Each row was made from one path, in order. Every step used is in the known rows, and no mark comes twice. Write each row's path.
In the rows, zero is written as 128.
Known rows
meziv-bemep: [117 120  86 101  99 117 185 185 103  81 133 121 149 129 161 175  95 102
  74 119 121 100 148 119 139  96 139 132 130 152 132]
fuma-seku: [122 127 127 122  96 107 141 185  93 134 141 133 146 127 166 179 111 106
  89 131 106 123 158 115 103 101 145 167 118 111 122]
vesot-seku-fuma-kovaduz-dipize-rabigo: [ 97 119 179  92 102 118 164 141 112 118 128  97 145 128 138 125  99  88
 131 112  68  93 131 133 166 133 154 149 121  92 127]
gifan-vesot-seku-meziv-bemep: [141 138  71  90 103 127 195 205  91 129 120 130 160 119 159 129 145  94
  70 113   9  99 105 101 155  74 139 141 126 105 132]
gufolov-vesot: [102 121  86 132 104 103 185 179  89 126 141 127 148 123 153 179 106 107
  71 118 106  97 166 132  93 115 136 117 117 158 133]
rabigo-kovaduz-dipize: [ 91 118 114 102  84 107 147 163 101 101 136 130 147 145 180 179  61  99
  86 109  75 103 153 124 133 119 142 140 112 164 117]
rabigo-kovaduz-dipize-fuma-seku: [ 82 122 140  81  85  90 151 158 102  99 125 127 147 148 173 146  55  90
 137 116  99 126 151 127 108 135 135 162 111 149 116]
rabigo-kovaduz: [105 122 110  99  91 102 152 163  91  80 133 144 148 138 180 180  98 105
  69 119  87 117 158 132 130 100 133 155 122 177 128]
dipize-kovaduz-rabigo: [ 93 113 137  99  96 104 150 159 157  95 142 126 159 140 178 192 116 107
  91 115 120 140 132 157 135 105 135 116 119 132 120]
meziv-seku-gifan-vesot: [117 126 113 104 104 108 206 187  96 130 148 135 177 144 144 167  94 101
  50 126  68 118 101 116 113 129 139 138 106 144 130]
dipize-fuma-seku-gifan-vesot: [108 127 116  65 105  93 194 174  95 122 133 141 157 141 139 151 109  95
  83 130  54 127 126 135  99 132 137 137  98 104 130]
penaput-bemep: [108 121 112  94 102 114 159 181  69 109 139 135 149 131 173 177 118 109
  39 122 116 103 160 148 149  93 154  74 124 151 135]
fuma-kovaduz: [111 119 138 122 102 108 135 158 106  79 146 129 157 126 149 191 123 109
  92 123 116 112 157 132 131 102 153 141 123 134 137]
dipize-rabigo-kovaduz-fuma: [ 96 133 160  73  94 102 170 125  90  81 126 130 123 140 170 172  74 101
  94 112 151 101 164 133 134 137 122 155 108 164 124]
gufolov-vesot-gifan: [ 94 122  89 118 103 102 193 175  90 117 137 110 158 130 156 199 103 103
  74 122  81 114 150 128 107 103 140 143 117 142 126]
rabigo-kovaduz-fuma: [101 120 151 111  87 105 150 161  84  88 131 142 134 143 182 190  82 100
  67 122 140 103 165 127 125 109 133 145 107 167 119]
rabigo-kovaduz-dipize-fuma-seku-gifan-vesot-gufolov: [ 80 114 136  45  90 101 192 126 113 109 112 136 160 166 156 148  65  83
 104 110  27 153 114 120 102 136 141 148  98 112 108]
rabigo-kovaduz-fuma-seku-meziv: [117 135 142 116  87 110 131 175  67 122 127 156 119 138 179 168 107  97
 100 135 128 106 158 103 125  85 153 180 105 117 116]
kovaduz-fuma-seku-meziv: [131 131 143 120  93 115 137 194  84 146 137 141 126 126 164 177 131  99
 102 138 127  90 155 105 122  92 163 150  98  86 118]
dipize-rabigo: [113 130 115  68 106 104 176 148 112 100 136 119 142 122 153 172 112 106
  98 110 112 102 155 139 131 135 133 136 118 142 134]
dipize-rabigo-kovaduz-fuma-seku-gifan: [ 84 140 178  71  96 109 182 129  72 110 125 138 109 154 156 171  51  95
 113 128 158 122 158 129 120 130 144 184 100 123 114]
meziv-bemep-penaput: [123 117  90 109  99 116 194 183 132  86 143 119 160 135 158 171 113  98
  74 116 141 104 136 125 126 103 132 118 118 144 126]
zafolo-penaput: [102 136 108 103  97 124 149 215  86 125 144 122 146 121 173 184 112 110
  64 115 121 122 177 132 101 109 142 149 117 129 115]
dipize-kovaduz: [104 112 118  95 106  96 158 151 111 105 149 127 145 134 174 181 134 111
  96 121 113 137 163 150 130 114 139 118 126 145 123]
dipize-fuma: [105 112 120  65 101  92 183 174 117  82 138 124 157 130 159 167 121 101
  94 119 101 111 153 151 119 137 133 112 114 161 136]
rabigo-kovaduz-dipize-fuma-seku-meziv-bemep-penaput: [102 126  96  70  89 105 187 169 124  88 123 129 146 152 161 111  79  81
 147 112 120 115 124 109 137 113 139 139 108 134 117]
meziv-seku-fuma-kovaduz-dipize: [108 102 163 150  97 111 149 176 118 104 145 110 168 138 140 146  82  93
  98 126 116  97 124 101 149 128 157 138 118 129 131]
rabigo-kovaduz-fuma-seku-gifan-vesot: [102 135 140 109  90 108 161 162  61 128 128 158 130 153 164 175  66  96
  54 134  96 119 139 110 104 107 136 173  93 104 113]
rabigo-kovaduz-dipize-fuma: [ 78 111 125  61  88  92 170 154 110  78 128 126 156 147 172 156  62  92
 118 107  80 110 149 140 131 144 132 120 107 180 123]
seku-meziv-bemep: [128 126  64  91 104 121 184 194  97  89 133 133 143 121 156 164 132 100
  85 121  93  87 139 110 161  84 155 122 125 140 137]

Write each row's path
[ 99 111 148  94 106 111 147 127 122  94 135 110 140 126 133 148  91  93
 113 114 101  85 152 128 164 140 150 125 109 103 138] => seku-fuma-kovaduz-dipize-rabigo
[107 124  95  68  95 110 186 192 108 110 125 119 141 130 151 129  88  87
 155 119 100  97 136 105 144 116 158 127 112 112 125] => kovaduz-dipize-fuma-seku-meziv-bemep
[120 132 106 105 102 110 167 181  87 143 141 148 152 138 146 176 101 100
  57 133  51 123 134 117  99 104 145 157 101  88 125] => fuma-seku-gifan-vesot
[120 125 164 135  92 109 138 186  87 133 140 129 132 133 166 189  97 102
  89 135 155 106 165 111  95 108 147 161 104 104 114] => kovaduz-fuma-seku
[ 98 127 120  68  98 110 167 141 120 120 142 106 143 126 152 171  77 101
 113 103  91  91 149 133 138 153 139 119 104 134 123] => kovaduz-dipize-rabigo
[100 121 157  97  91 115 174 137  82 119 114 152 138 160 167 182  81  92
  59 126  79 147 133 105 101  97 142 177 101  97 101] => rabigo-kovaduz-fuma-seku-gifan-vesot-gufolov
[113 114 100  71 105 118 198 151 119 113 129 137 168 139 149 194 127  98
  39 117  24 133 113 129 115 110 150 115 105 110 122] => seku-gifan-vesot-gufolov
[106 129 166 130  83 106 134 166  75 109 129 144 124 144 182 178  75  99
  89 132 149 116 171 110 105  99 136 187 109 133 112] => rabigo-kovaduz-fuma-seku
[ 93 115 138  83  91  94 157 179 115 120 138 114 152 137 158 152  76  95
 135 120 100 111 151 127 100 145 144 136 103 120 116] => kovaduz-dipize-fuma-seku
[ 92 128 150  87 103 110 144 123 119  91 144 105 149 130 138 174  86 102
 137 104 115  96 150 129 146 146 151 136 113 118 132] => fuma-kovaduz-dipize-rabigo
[108 125 123  69  95  99 158 184 110 132 135 124 148 129 155 144 110  91
 147 122  77 101 141 118 122 129 161 126  98 105 122] => kovaduz-dipize-fuma-seku-meziv
[106 117 174 124  99  99 138 153  94 130 146 126 120 142 177 181 117 106
 117 135 171 140 176 128 105 113 142 149 114 100 108] => dipize-kovaduz-fuma-seku
[116 136 120 117  90 119 161 180  63  96 117 147 116 139 174 151  83  93
 105 131 149 103 156  85 144  69 148 179 119 120 120] => rabigo-kovaduz-fuma-seku-meziv-bemep
[ 96 129 119  63  88  96 152 169  99 112 124 140 141 140 169 131  85  89
 145 118  73 114 146 117 130 120 152 150 105 135 121] => rabigo-kovaduz-dipize-fuma-seku-meziv
[ 96 115 140 123  96 111 126 158 113  93 150 116 160 135 149 191  87 101
 111 115  98  97 151 124 133 120 161 124 113 121 127] => fuma-kovaduz-dipize
[136 134 104 104  98 112 143 198  94 140 138 145 140 121 160 166 141 102
 103 133  79 107 148 111 125  87 163 162 111  98 127] => fuma-seku-meziv
[119 112 144 133  97 119 141 171 114 132 130 115 168 127 146 132 115  88
  72 118   4  96 117 113 148 105 145 137 110  77 129] => gifan-vesot-seku-fuma-kovaduz-dipize
[ 97 127 139  82 101 120 207 194  93 137 138 124 152 143 157 176 107  95
  86 128  57 112 123 151 124 109 161 137 117 125 114] => vesot-seku-gifan
[114 150 154  79  95 108 151 142  70 112 121 145 109 132 166 151 100  97
 124 123 137 107 157 109 138 108 144 184 108 117 122] => dipize-rabigo-kovaduz-fuma-seku-meziv
[133 116 142 130 103 115 149 176 106 117 126 129 170 125 145 127 150  93
  50 126  21 109 121 121 145  87 139 155 119  85 139] => gifan-vesot-seku-fuma-kovaduz
[120 118 162 133  94 121 138 185 150 109 117 127 180 125 151 145 126  89
  43 122  34 109  95 124 154  83 136 153 117  74 136] => gifan-vesot-seku-fuma-kovaduz-rabigo
[111 146 130  75  96 117 178 148  71  86 111 136 104 135 161 135  80  92
 130 121 165 103 152  92 155  98 140 190 122 120 127] => dipize-rabigo-kovaduz-fuma-seku-meziv-bemep
[115 124  91  84 105 110 188 176  99 120 144 145 161 136 147 186 113 102
  37 125  35 105 130 136 120 113 141 118  98 119 132] => seku-gifan-vesot
[ 99 109 159 108 101  99 158 147 109 110 148 124 134 141 177 195 124 109
  96 126 161 121 172 147 124 119 138 109 113 133 116] => dipize-kovaduz-fuma
[100 114 148  83 105  90 158 148 116  53 139 124 164 132 142 167 123 102
 116 121 121 116 152 150 130 129 145 120 122 145 143] => dipize-fuma-kovaduz
[ 89 115 168  84  96  99 147 163 162  48 131 122 179 134 147 176 109  96
 105 116 129 118 125 154 136 125 142 122 113 137 142] => dipize-fuma-kovaduz-rabigo
[100 146 153  72  97 104 178 124  67 124 123 147 120 151 151 159  60  94
  80 124 114 123 143 117 111 129 126 183  94 105 120] => dipize-rabigo-kovaduz-fuma-seku-gifan-vesot
